In the rows, zero is written as 128.
Known rows, with every step that occurs
kape-pumi: [149 124 110 149 140 155 168 119 132 124 138 132 102 118 126 135 177 162
 115 118 146 145 115 138 149 136 118 149]
puvim-pifiv: [ 88  61 146  67  91 201 144  92 150 149 114 155  72 142 123 206 121 122
 166 147 109 121  97 126 127 118  72 104]
pumi-kape-puvim-pifiv: [103 123 121  67  90 119 104  83 121 100  97 172 152 170 160 123 126 102
 177 184 136 173 146 104 119 138 103  87]
bepi-podub-kape-zesapuv: [126 136 159 124  90  92  85 117  90 107 130  44 146 161 150 103 124  94
 105 141 108 178 147 103 127 143 139 143]
podub-bepi-pumi-kape-puvim: [155 145 113 158 129 131 111 132 138 124  97 120 110 163 154  74 104 164
  96 105 136 142 120 143 113 121 146 129]
podub-bepi-pumi: [152 120 116 161 127 162 127 148 150 146 112 108  78 143 133 101 109 174
  78  80 127 117 104 148 120 111 135 148]
davu-podub-kape-puvim: [ 89 168 129 141 158 112 124 127  60 103 127  95  78 175 181 119  45  91
  98 116 107 114 101 110  94 134 193  72]
zesapuv-kape-pumi-vegaf: [155 120 123 126 170 123 187  95 110  92  98 154 122  69 119  69 223 154
 106 123 170 106 145 148 120 124 150 149]
zesapuv-kape-puvim: [105 103 136  80 143 128 158  90  78  88 109 159 113  99 154 124 185  85
 124 156 140 110 127 106 112 117 117 141]
zesapuv-kape-pumi-bepi-podub-davu: [137 120 155 136 156 116 152 105 126 100  90 122 149  82 122  93 194 127
 113 130 140  96 141 133 120 119 154 130]
bepi-pumi-vegaf: [159 115 113 115 106 114 100 146 135 136 127 111 122 110 115  71 134 179
  67  72 183 194 150 130 140 121 121 145]
pifiv-puvim: [105  42 115  93 132 178 123 135 145 147 158 165 101  84 101 182  96  93
 197 142 135 116 105  96 127  96  51 163]
mufe-zesapuv-kape-pumi-bepi-podub-davu: [191 114 143  95 150 109 144  84 134 133 112 132 149  45 108  96 198  97
 116 157 162 103 161 119 113 135  87 145]
zesapuv-kape-podub: [126 110 142  90 139 128 133  94 102 102 111 130 127 105 126 129 202  81
 117 141 122  98 153 132 110 113 131 148]
mufe-zesapuv: [170  86 104  57 101 147 141 104 142 158 146 156 109  64  97 139 175  97
 121 154 153 119 153 100 125 129  31 156]
kape-podub: [132 127 125 105 105 143  78 123 113 133 149 100 132 164 128 160 149  83
 122 132 115 146 144 139 138 122 108 136]
puvim-kape-podub: [107 154 137 141 114 131 130 150 132 151 159 145 158 152 123 195 125 117
 150 145  96 124 126 139 143 140 130 147]
bepi-podub: [125 107 160  83  62 133  74 126 107 126 134  79 131 125 119 155 123  80
 104 133 114 176 147  68 162 124  97 159]
kape-podub-davu: [116 138 147 103 119 130  51 134 123 149 127  70 144 180 139 163 111  88
 124 117 114 150 137 142 115 124 157 115]
podub-bepi-pumi-vegaf: [169 132 108 165 136 149 119 153 147 142 106 110  94 141 128  59 110 191
  73  73 153 125 117 165 122 112 147 140]
zesapuv-kape: [108  81 132  73 124 141 172 101 117 107 100 157 104  71 112 123 202 109
 115 134 130  86 143 106 109 105 115 154]
vegaf-pumi-bepi-podub-kape-zesapuv: [119 146 134 106  57  65  90 166 155 112 117  84 200 128  92  83 155 145
 107 109 109 127 184 111 177 136 136  89]
mufe-zesapuv-kape-puvim-pifiv: [164  90 133  51 144 136 161  60 107 126 122 173 108  61 134 136 192  70
 141 185 158 104 140 111 106 134  48 141]
pifiv-puvim-kape-podub-davu: [ 99  96 143 135 160 150 108 152 146 163 165 153 146 118 116 213  61  91
 221 149 114 115  97 123 121 115 106 154]
davu-podub-bepi-pumi: [125 154 128 161 152 139 111 148 110 136 122  92  61 148 135 115  50 132
  58  79 106 106  93 126 114 114 178  94]
vegaf-pumi-kape-podub: [126 162 113  65  60  68  87 140 153 109 102 124 189 139  98 101 167 137
 127 119 116 155 208 102 165 142 154 102]

Rows
[117 124  99  79  76  80 103 106 146 111 114 143 186 142 110  69 187 130
 140 172 134 174 179 120 118 134 102 109] : pumi-kape-zesapuv
[135 164 118 175 146 125 185 151 141 143 147 169 153 117 117 137 146 190
 140 127 144 132 119 154 153 151 150 148] : puvim-kape-pumi-vegaf
[203 117 128  94 154 120 136  82 123 135 122 134 119  67 118 101 197  88
 101 149 153 100 160 137 102 129  81 161] : mufe-zesapuv-kape-podub-bepi-pumi
[146 144 135 111  98  84  57 125 143 129 105  91 160 156 138  94 117 140
  95 100 146 212 168 121 114 133 154 127] : bepi-pumi-kape-podub-davu
[ 90  98 141  81 116 169 120  89  90 118 134 151  91 173 179 193 106  88
 165 169 130 158  84 119 136 132  78  98] : kape-puvim-pifiv
[ 93  70 126 123 142 166 148 151 154 158 168 187 126  84 102 209  79 108
 218 153 121 105  94 103 132 110  71 168] : pifiv-puvim-kape
[125 104 135 166 168 153 116 151 148 158 169 154 132 118 121 192  65 109
 201 138 118 116  93 137 127 113 101 167] : pifiv-puvim-kape-podub-bepi-pumi
[120 168 135 169 131 139 134 155 138 153 149 140 146 166 130 178 111 131
 146 138  90  99 113 160 135 136 148 145] : puvim-kape-podub-bepi
[ 96  78 125 132 148 142 140 145 149 155 181 173 144  94 101 190 104 111
 216 168 120 120  95 124 130 117  68 161] : pifiv-puvim-kape-zesapuv
[107  90 133 135 152 157 121 146 142 155 177 168 140 110 111 211  80  88
 219 157 115 113 101 122 133 115  82 164] : pifiv-puvim-kape-podub
[172 141  99 155 152 136 155 127 128 120 132 135 125 114 119  77 181 187
 107 107 182 156 135 161 153 140 137 136] : kape-pumi-vegaf
[129 172 140 180 134 130 128 156 139 154 148 128 146 166 134 170 105 142
 130 124  97 119 114 161 135 138 154 149] : puvim-kape-podub-bepi-pumi
[107 129 112 137 127 103 150 119 112 112 127  89 122 165 154  79 150 143
 122 134 118 129 131 152  85 140 147 120] : podub-kape-zesapuv
[119 164 152 185 132 117 149 160 157 149 139 136 180 129 119 161 117 162
 147 133 114 122 113 140 153 146 154 130] : puvim-kape-pumi-bepi-podub-davu
[136 163 122 164 158 131 104 151 108 133 117  93  73 147 132  86  52 145
  55  73 124 111 103 137 116 115 187  86] : davu-podub-bepi-pumi-vegaf
[114 101 151 167 165 143 124 155 158 156 159 152 162  97 110 188  66 117
 216 148 126 118  94 119 138 120 107 151] : pifiv-puvim-kape-pumi-bepi-podub-davu
[124 180 121 174 177 110 145 130  84 105 119  92  86 156 156  81  71 140
  85  95 128 112 114 138  99 140 216  77] : davu-podub-kape-pumi-vegaf
[134 145 114 174 157 132 184 117 115 107 113 105  95 155 165  94 137 168
 121 110 131 120 120 149  96 146 176 134] : podub-kape-pumi
[116 151 136 103  62  75  89 165 138 105 113  95 191 135 113  97 132 131
 113 109 114 129 176  97 179 136 139  88] : vegaf-pumi-bepi-podub-kape-puvim
[111 148 120 147 147 154 122 146 108 135 120 108  63 149 129 126  58 117
  80  99  96  77  93 124 114 111 169  86] : davu-podub-bepi
[130 171 123 162 149 106  99 136 112 126 117  90  95 159 136  81  68 136
  66  99 109 124 111 137 108 122 182  80] : davu-podub-bepi-pumi-kape-zesapuv
[134 125 132 100  97 104  91 102 128 114 109 130 134 152 157 108 115 139
 115 126 154 215 143 108 125 135 115 119] : bepi-pumi-kape-puvim-pifiv
[150 121 107 170 131 148 154 137 156 123 135 140 141 117 110 108 178 166
 121 121 148 115 123 154 156 125 103 118] : kape-pumi-bepi
[112 172 126 170 171 119 150 126  86 108 122  90  73 157 159 109  70 127
  89  99 109 107 105 127  97 138 208  83] : davu-podub-kape-pumi
[134 143 112 188 150 128 175 129 132 105 110 111 124 154 156  74 137 170
 126 112 133  99 125 161 100 139 166 112] : podub-kape-pumi-bepi
[127 158 141 186 123 124 163 156 152 141 151 151 174 121 113 159 135 160
 144 140 115 120 117 138 165 145 129 140] : puvim-kape-pumi-bepi-podub
[105 148 122  53  66  80 108 122 143 102  95 149 169 143 123 116 147 140
 147 137 124 161 178  92 164 147 139  83] : vegaf-pumi-kape-puvim-pifiv
[120 151 124 185 131 134 183 158 162 145 150 172 164 118 110 159 144 175
 150 137 119 103 111 150 156 141 126 135] : puvim-kape-pumi-bepi
